In the rows, 100 means zero.
Known rows, with every step that occurs:
L -> H -> S: [100, 101, 100, 104, 106, 111, 106, 109, 103, 119,  95,  88,  95, 105, 110,
 111,  98, 104,  80,  86, 101, 110, 118, 110, 113, 100, 109, 123,  81, 115,
 101]
P -> A -> H -> S: [105,  84,  81,  90, 113, 101, 118, 101,  87,  91, 109,  90, 104, 115, 125,
 106, 101,  90,  84,  99, 105, 111, 103, 110, 133,  92,  99, 111,  77, 115,
 112]
A -> D: [101, 101,  99, 106, 129,  90,  93,  99, 111,  98, 100,  92, 105, 104,  92,
 115, 103,  88, 105, 103, 101,  97,  94,  93,  91,  93,  85, 114, 103,  94,
  94]
S -> G: [ 97, 114, 104,  86, 104,  77,  96, 111, 114, 106,  97, 107,  94,  99,  98,
 103,  95, 112,  87,  82,  99, 114, 101,  96, 106, 110, 103,  94, 104,  97,
 103]
D -> A -> H -> L: [118,  91,  94, 114, 134, 109, 137, 103,  77,  87,  93,  60, 112,  94, 130,
  72, 127,  92,  83, 100,  92, 100,  81, 109,  88,  90,  88,  84, 103, 108,
 110]
W -> S: [ 97, 107,  94, 110,  74, 100, 110, 109, 102, 102, 115, 104,  87, 100,  91,
 108, 105, 104,  83,  84, 107,  94,  98, 104, 114, 105, 105, 107,  89,  94,
 106]
L -> H -> S -> W: [ 83,  93,  91,  94, 103, 103, 111, 118,  93, 141, 109, 101,  97, 100, 116,
 128,  95, 110,  73,  90,  97, 112, 117, 118, 121, 109, 120, 133,  73, 130,
  94]
P -> A -> D -> S: [110,  95,  91, 106, 145,  90,  92, 101, 116,  76, 105,  97,  94, 117,  91,
 130,  97,  81, 103, 106, 104, 116,  92,  88, 104,  92,  91, 109, 107,  91,
  97]
U -> A -> P: [115,  92, 121, 103, 146, 113, 121,  92,  92, 105,  88, 101, 114,  83, 127,
 106, 107, 108, 122, 129,  86, 107,  86, 101, 129, 105, 123,  90,  97, 114,
 102]
W -> S -> H -> L: [ 96,  90,  89, 124,  86,  96, 128, 118,  94, 103, 113,  81,  87,  81,  95,
 104, 117, 110,  50,  81, 107,  91,  95, 108, 112, 105,  96, 100,  87,  93,
 108]
U -> L: [109,  88, 105,  98,  95,  97, 107, 106, 112, 102, 104, 106, 108,  87,  96,
  84, 108, 114,  94, 102,  97, 100,  88, 102,  98,  93, 109, 100,  96, 108,
 107]
U -> L -> H -> S -> D: [ 92, 101,  92,  99,  95,  90, 119, 121, 124, 136,  96, 100,  99,  91,  99,
 105,  98, 118,  81,  90,  95, 118, 101, 124, 114,  95, 101, 120,  69, 141,
 107]
G -> S: [ 96, 105,  93, 111,  86,  92, 103,  96,  93,  98, 104,  99, 105, 107,  90,
 104,  88,  94,  84, 107,  96,  93, 108, 115,  94,  96, 108, 112,  93,  88,
 106]
P -> A -> H -> S -> W: [ 87,  75,  72,  83, 118,  93, 120, 110,  77, 108, 119, 103, 107, 111, 130,
 124,  97,  93,  74, 102, 101, 111, 103, 116, 142, 102, 110, 121,  69, 128,
 104]
A -> U -> L -> H -> S -> D: [ 90, 102, 101,  99, 112,  86, 108, 125, 122, 138,  87,  99,  89,  84,  94,
  96, 104, 112,  85,  85,  96, 108,  91, 131, 118,  97, 113, 120,  77, 153,
  94]
D -> A -> U -> L -> H: [118,  96, 127, 111, 137, 112, 123, 133, 107, 115,  78,  76,  96,  78, 120,
  77, 114, 114, 104,  79,  90,  93,  78, 110, 101,  88, 127,  90, 103, 125,
  96]
U -> L -> H -> A: [120, 105, 125, 117, 122,  96, 137, 127, 108, 113, 104,  88, 103,  80, 105,
  96, 107, 122, 100,  89,  91, 115, 103,  88, 115,  83, 109,  89,  84, 124,
  93]
L -> H -> S -> D: [ 85, 113,  89, 102, 100,  92, 110, 111, 113, 132,  93,  94,  91, 106, 102,
 119,  91, 104,  87,  91,  97, 117, 110, 120, 117, 103,  91, 120,  73, 132,
 102]
D -> S: [105, 104,  95, 106,  91, 106,  87,  95, 104,  90, 106,  99,  89, 110,  88,
 106, 103, 103,  87, 104, 103, 112,  98, 102,  96, 102, 106, 115, 103,  98,
 108]
H -> A -> D: [108, 115, 116, 114, 136,  80, 106, 113, 104,  99, 107,  87, 109,  92,  92,
 122, 110,  84, 116, 111,  92, 104,  97,  84, 107,  86,  69, 100, 100, 102,
  89]
G -> S -> H: [ 89,  98,  95, 115,  77,  93, 112, 109,  88, 102, 106,  87, 102, 102,  94,
 112,  88, 103,  66, 104,  98,  89, 105, 117, 108,  95, 102, 116,  87,  84,
 113]
L -> H -> S -> G: [ 96, 117, 103,  88, 107,  89, 103, 120, 117, 127,  92,  94,  87, 102, 109,
 112,  91, 117,  67,  63, 100, 122, 120, 107, 117, 110, 108, 115,  85, 115,
 104]
G -> S -> D -> A -> H -> L: [ 97, 107,  78, 124, 115,  81, 147, 103,  77,  98,  94,  63, 112, 103, 109,
  83, 109,  82,  75, 111,  83, 101,  82, 133,  89,  88,  81,  95,  89, 113,
 115]
A -> U -> L -> H: [115,  87, 117, 107, 126, 104, 111, 121, 114, 116,  86,  91,  88,  81, 100,
  80, 107, 119,  92,  75, 102,  99,  91, 104, 103,  92, 134, 103,  96, 132,
  88]
P -> A -> U -> L -> H: [119,  83, 114, 101, 150,  97, 123, 127, 114, 104,  87,  97,  88,  87, 110,
  89,  98, 107, 104,  73, 100, 107,  90,  96, 120,  87, 138,  86,  96, 131,
  86]
H -> A -> P: [110,  96, 123, 116, 128,  98, 122,  96,  85, 104,  92, 100, 111,  82, 110,
 105, 112, 108, 122, 127,  88, 109, 102,  90, 130,  90,  98,  89,  87, 110,
  95]
A -> G -> S: [ 88, 116,  93, 110,  91,  72, 102,  96,  93, 103,  89,  89, 112, 111,  95,
 104,  89,  87,  73,  91,  99,  91, 111, 118,  83, 102, 104, 122,  84,  89,
 103]
G -> S -> H -> L: [ 93,  88,  90, 121,  93,  87, 123, 107,  83,  99, 102,  76, 104,  91,  93,
  99, 102, 100,  50, 101,  97,  93, 101, 121,  92,  96,  98, 105,  92,  86,
 108]
G -> S -> W: [ 75,  98,  85, 100,  84,  83, 108, 108,  82, 116, 115, 109, 107, 105,  95,
 119,  86,  98,  74, 110,  91,  96, 108, 124, 102, 106, 119, 122,  85, 102,
 101]
D -> A: [102, 105, 110, 103, 112, 110, 111, 110,  96, 100,  94,  85, 107,  99, 118,
  97, 106,  94, 112, 106,  89,  95,  87, 105, 100,  98,  91,  88, 110,  93,
 109]
A -> D -> S -> H: [101,  94,  98, 119, 110, 103,  89, 107, 112,  90, 102,  78,  90, 109,  84,
 129, 106, 103,  73, 107, 106, 101,  91,  97,  99,  95,  84, 130, 101,  88,
 109]
D -> A -> G -> S: [ 87, 120, 105, 115, 101,  80, 113, 107,  88, 101,  81,  73, 120, 108, 115,
 103,  97,  81,  85,  93,  87,  87,  96, 123,  80,  99,  94, 112,  92,  84,
 112]
U -> A: [108, 109, 114,  97, 127, 104, 112, 108, 100, 100, 105, 101, 104,  89, 120,
 106,  99,  99, 110, 109,  87, 107,  86, 103, 118, 107, 108,  86, 105, 107,
 103]
P -> A: [103,  93,  96,  92, 124,  94, 110, 106, 101,  90, 100, 105, 100, 107, 112,
 111,  89,  90, 112,  95,  97, 106,  97,  92, 121,  96, 100,  85, 100,  99,
  98]
H -> L: [107,  91,  93, 108, 119,  92, 111,  98,  95,  97,  96,  90, 106,  88, 100,
  87, 113,  95,  84,  95,  97, 104,  96, 102,  87, 101,  95,  88, 105, 103,
  95]

Rows:
[ 82, 113, 108, 117,  90,  83, 123, 121,  82, 104,  81,  62, 113, 104, 118,
 111,  96,  92,  67,  94,  92,  82,  96, 124,  96,  96,  90, 116,  84,  80,
 119] : D -> A -> G -> S -> H
[ 99, 109, 125, 120, 106,  94,  97, 127,  89,  94, 105,  85,  77,  84,  93,
 112, 117, 109,  81,  99,  99, 103,  87, 105, 132,  97, 100, 105,  98, 109,
  95] : D -> S -> H -> A -> U
[108,  89, 102, 100,  95, 108, 114, 113, 116, 123,  98,  94, 103,  90, 105,
  97, 105, 120,  75,  88, 100, 110, 107, 112, 110,  93, 119, 123,  76, 125,
 107] : U -> L -> H -> S
[102, 117,  99,  93,  95,  83,  83, 108, 115,  96, 101, 108,  82, 106,  89,
 108,  97, 116,  74,  84, 100, 126, 100,  98, 102, 114, 108, 108, 105,  95,
 109] : D -> S -> G
[113, 111, 127, 119, 122,  74, 135, 127, 106, 117,  89,  79, 109,  82, 108,
  99, 108, 115,  89,  71,  93, 113, 104,  92, 106,  86, 104, 101,  74, 125,
  94] : U -> L -> H -> A -> G
[ 71,  92,  86,  84,  88,  93,  94, 110,  90, 128, 117, 116, 106,  96, 108,
 126, 102, 101,  77, 110,  96, 106, 105, 125, 118, 113, 109, 130,  80, 119,
 100] : H -> S -> W
[102, 114, 102,  87, 108,  93, 113, 117,  94, 109,  98,  79, 103, 104, 128,
  92, 111, 103,  71,  90,  93, 112,  93, 119, 118, 103,  90, 109,  89, 107,
 126] : D -> A -> H -> S -> G
[ 90,  99,  96, 118,  70, 103, 117, 120,  96, 105, 115,  90,  81,  94,  95,
 115, 105, 116,  64,  85, 112,  87,  97, 105, 127, 104, 100, 111,  81,  92,
 115] : W -> S -> H
[ 98, 106, 120, 119, 126,  83, 113, 126, 100,  99, 108,  76, 102,  89,  96,
 132, 111,  97,  99, 107,  95,  99,  95,  87, 120,  84,  67, 104,  92,  98,
  96] : S -> H -> A -> D
[ 75, 140, 101, 117,  97,  42, 121, 115,  94, 113,  94,  91, 109, 101,  90,
 121,  89,  84,  90, 100,  85, 105, 105, 119, 106,  96,  73, 108,  70, 110,
  99] : H -> A -> G -> S -> D
[100,  93, 103,  92, 142,  87,  99, 113, 100,  91,  91, 105,  90,  94, 111,
 100,  96,  88, 114,  89, 100, 100,  89, 100, 124,  97, 117,  82, 107, 112,
  84] : P -> A -> U
[ 95, 102,  98,  95, 129,  72, 109, 105, 100,  92,  86,  96, 107, 110, 120,
 113,  90,  85, 100,  77, 103, 104, 100,  97, 107, 101,  98,  92,  90, 101,
  95] : P -> A -> G
[ 99,  99, 124, 124,  98,  77, 122, 135,  89, 108, 107,  90, 101,  69,  90,
  93, 109, 112,  73, 105,  88,  85,  86, 119, 128,  83, 112, 103,  82, 110,
 102] : G -> S -> H -> A -> U -> L
[ 79, 129, 103, 102, 115,  69, 114, 115, 103, 114,  74,  82, 109, 105, 113,
 107, 101,  85, 108,  92,  87, 103,  81, 120,  94, 102,  71,  97,  90, 111,
 107] : S -> D -> A -> G
[ 94, 122, 100,  99,  80,  75, 105, 120, 115, 108, 111, 111,  79,  94,  87,
 108,  98, 117,  72,  67, 106, 108, 101, 100, 118, 115, 107, 101,  91,  92,
 110] : W -> S -> G
[ 96, 114,  87,  94, 115,  95, 123, 107,  96, 112, 107,  93, 105,  97, 125,
 110, 104,  94,  88, 116,  89, 116,  83, 132, 136, 105,  88, 111,  76, 141,
 115] : U -> A -> H -> S -> D
[109,  92, 122,  98, 122, 102, 108, 124, 103, 104,  85,  93, 106,  72, 112,
  72, 121, 104, 111,  98,  88,  86,  65, 116, 100,  93, 117,  89, 109, 115,
 103] : D -> A -> U -> L
[102, 113, 126, 107, 125,  86, 101, 119,  91, 102,  99,  98,  94,  77, 100,
  96, 112,  93, 113,  98,  91,  98,  90, 100, 125,  95, 100,  84, 101, 117,
  83] : H -> A -> U
[ 99,  95, 116, 131, 107,  93, 135, 106,  71, 106,  98,  85, 111,  85, 104,
 116, 102, 111,  88, 129,  87,  96, 108, 106, 137,  84, 101, 109,  74,  95,
 107] : G -> S -> H -> A -> P
[110, 116, 112, 123, 132,  87,  92, 108, 110,  87, 110,  88,  96, 101,  82,
 126, 113,  88, 103, 116,  93, 119,  95,  86, 103,  90,  76, 112, 102,  97,
  95] : H -> A -> D -> S
[ 80, 125, 104, 111, 103,  86, 114, 131, 104, 114,  93,  96,  78,  86,  97,
 101, 110,  92, 107,  85,  92,  86,  69, 129, 120, 105,  94,  95,  97, 118,
 103] : W -> S -> D -> A -> U
[108,  81, 107,  93, 137,  98, 113, 126, 113, 114,  90,  99,  94,  86, 114,
  99, 100, 105,  89,  77,  99, 108,  94, 113, 134,  93, 133, 105,  82, 136,
  93] : P -> A -> U -> L -> H -> S
[ 88, 116,  99,  78,  92,  81,  88, 111, 115, 117, 101, 111,  97,  97, 101,
 109,  97, 107,  75,  85,  98, 117, 108, 114, 116, 113,  97, 114,  92, 103,
 110] : H -> S -> G
[118, 100, 126, 124, 148, 105, 139, 104,  89, 115,  83,  83, 101,  87, 118,
 108, 106, 119, 117, 107,  90, 116, 116,  85, 129,  85, 111,  94,  82, 122,
  88] : L -> H -> A -> P
[111, 101, 128, 105, 117,  86, 109, 126, 103, 104, 102, 105, 101,  64,  95,
  84, 120, 108, 106,  99,  88,  98,  80, 104, 119,  89, 109,  84,  96, 126,
  89] : H -> A -> U -> L
[ 97, 132, 116, 130, 116,  70, 129, 116,  89, 112,  89,  69, 104, 103, 107,
 116,  89,  93,  77,  77,  91, 104, 122, 103, 101,  89, 103, 113,  72, 106,
  90] : L -> H -> A -> G -> S
[ 99, 107,  88,  84,  95,  84, 102, 106,  99, 109, 105,  92,  96, 105, 114,
  96, 106, 112,  58,  83, 104, 119, 108, 113, 119, 106,  99, 120,  80, 114,
 115] : A -> H -> S -> G
[ 83, 119, 110, 100, 126,  87, 104, 121, 100, 113,  80,  92,  92,  88, 107,
  94, 106,  87, 125, 101,  85,  94,  70, 124, 109, 100,  90,  86, 107, 125,
  96] : S -> D -> A -> U
[104, 118,  99,  99, 121,  73,  75, 108, 128,  95,  99,  97,  87, 109,  78,
 123, 101, 103,  80,  91, 102, 124,  94,  92,  93, 106,  92, 120, 112,  89,
 103] : A -> D -> S -> G
[ 91,  89,  83,  98, 142,  80,  93, 111, 105,  94, 113, 107,  98, 114,  98,
 149,  93,  86,  95, 113,  96, 117,  92,  95, 112, 102, 105, 120, 100, 105,
  90] : P -> A -> D -> S -> W
[ 78, 123, 101, 110, 113,  79, 109, 118,  92, 110,  85,  91,  96,  95,  98,
  98,  95,  80, 107, 107,  80,  87,  77, 138, 104,  97,  97, 100, 100, 111,
 103] : G -> S -> D -> A -> U
[ 75, 111,  84,  92,  87,  83,  96, 104, 110, 123,  99, 108,  99, 100,  96,
 116,  98,  96,  94, 108,  96, 111, 100, 126, 116, 104,  79, 117,  79, 121,
 107] : H -> S -> D
[105, 103, 106,  87, 102,  85, 112, 125, 128, 131,  97, 102,  96,  88, 104,
  98,  98, 132,  65,  68,  97, 125, 110, 109, 115, 103, 119, 116,  79, 122,
 110] : U -> L -> H -> S -> G
[ 86, 117, 101, 100, 110,  88, 118, 115, 101, 109,  88,  91, 102, 101, 108,
 107, 100,  91, 120, 109,  86, 101,  78, 118, 104,  99,  76,  87, 101, 111,
 109] : S -> D -> A
[126,  95,  98, 110, 147, 105, 137, 100,  84,  88, 104,  71, 111,  85, 128,
  83, 120,  97,  79, 106,  91, 110,  78, 108, 106, 100, 108,  82, 100, 122,
 102] : U -> A -> H -> L
[119,  79,  81, 106, 143,  94, 136,  97,  82,  78, 101,  78, 106, 102, 122,
  85, 111,  90,  82,  92, 102, 113,  93,  96, 109,  90,  98,  79,  96, 115,
  98] : P -> A -> H -> L
[116,  87,  87,  98, 128, 100, 127, 100,  87,  81, 105,  89,  99, 117, 123,
  98,  95,  93,  96,  94, 105, 107,  97,  95, 121,  88, 102,  91,  91, 112,
 103] : P -> A -> H
[ 96, 106, 119, 114,  99,  92, 121, 124,  88, 104, 111,  83,  98,  85, 105,
 115, 108, 108,  92, 103,  95, 101,  99,  94, 131,  91,  81,  92,  88,  99,
 101] : S -> H -> A
[114, 127, 115,  97, 148,  78,  88, 115, 127,  93, 103,  98,  93,  97,  97,
 129,  99, 101,  89, 101,  88, 128,  81,  96, 109, 116, 101, 107, 117,  98,
 105] : U -> A -> D -> S -> G
[108, 111,  96,  93, 148,  65,  88, 113, 130,  84, 100, 104,  88, 116,  91,
 133,  91,  95,  90,  86, 101, 130,  94,  85, 109, 104,  94, 103, 111,  90,
 101] : P -> A -> D -> S -> G
[ 89, 110, 106, 107, 106,  76, 116, 124, 105, 114,  89,  98, 106,  83,  92,
  83, 103,  94, 102, 109,  80,  89,  67, 143, 101,  90, 105,  98,  95, 119,
 108] : G -> S -> D -> A -> U -> L
[ 93, 101, 106, 106, 131,  99, 127, 100,  96, 116,  71,  93, 110,  93, 117,
 103, 107, 102, 131, 129,  81, 106,  81, 114, 116,  95,  91,  91,  94, 116,
 109] : S -> D -> A -> P
[109,  90, 120, 128, 113, 105, 119, 104,  84,  96,  97,  86,  94,  87, 104,
 118, 118, 121,  89, 128,  93, 115,  98,  94, 138,  91, 100, 109,  82, 103,
 109] : D -> S -> H -> A -> P
[ 91, 103, 106, 109, 136, 110, 134, 106, 100, 135,  68,  80, 105,  96, 128,
 113, 105, 108, 112, 114,  83, 115,  99, 124, 127,  96,  96, 114,  73, 133,
 109] : L -> H -> S -> D -> A -> P
[ 99,  83,  97, 112, 107,  96, 119, 108,  93, 102,  98,  77, 101,  84, 102,
  94, 112, 106,  66,  98, 100,  98,  94, 105, 100,  99,  91,  93,  97, 100,
 102] : S -> H -> L
[108,  94, 121, 103, 129, 115, 113, 131, 111, 125,  83,  79, 100,  78, 123,
  84, 117, 109,  90,  84,  90,  96,  85, 125, 112,  94, 122, 110,  91, 130,
 104] : D -> A -> U -> L -> H -> S
[ 79, 119,  84, 110,  73,  82, 116, 112, 110, 112, 110, 109,  81,  99,  81,
 116,  97, 104,  90,  89, 103, 101,  94, 114, 117, 106,  91, 106,  82, 112,
 108] : W -> S -> D
[ 81, 125,  96, 112,  88,  90, 126, 124, 104, 114, 103,  93,  88,  97,  99,
 112, 104,  94, 104,  94,  92,  97,  79, 120, 114, 104,  79,  96,  89, 106,
 117] : W -> S -> D -> A
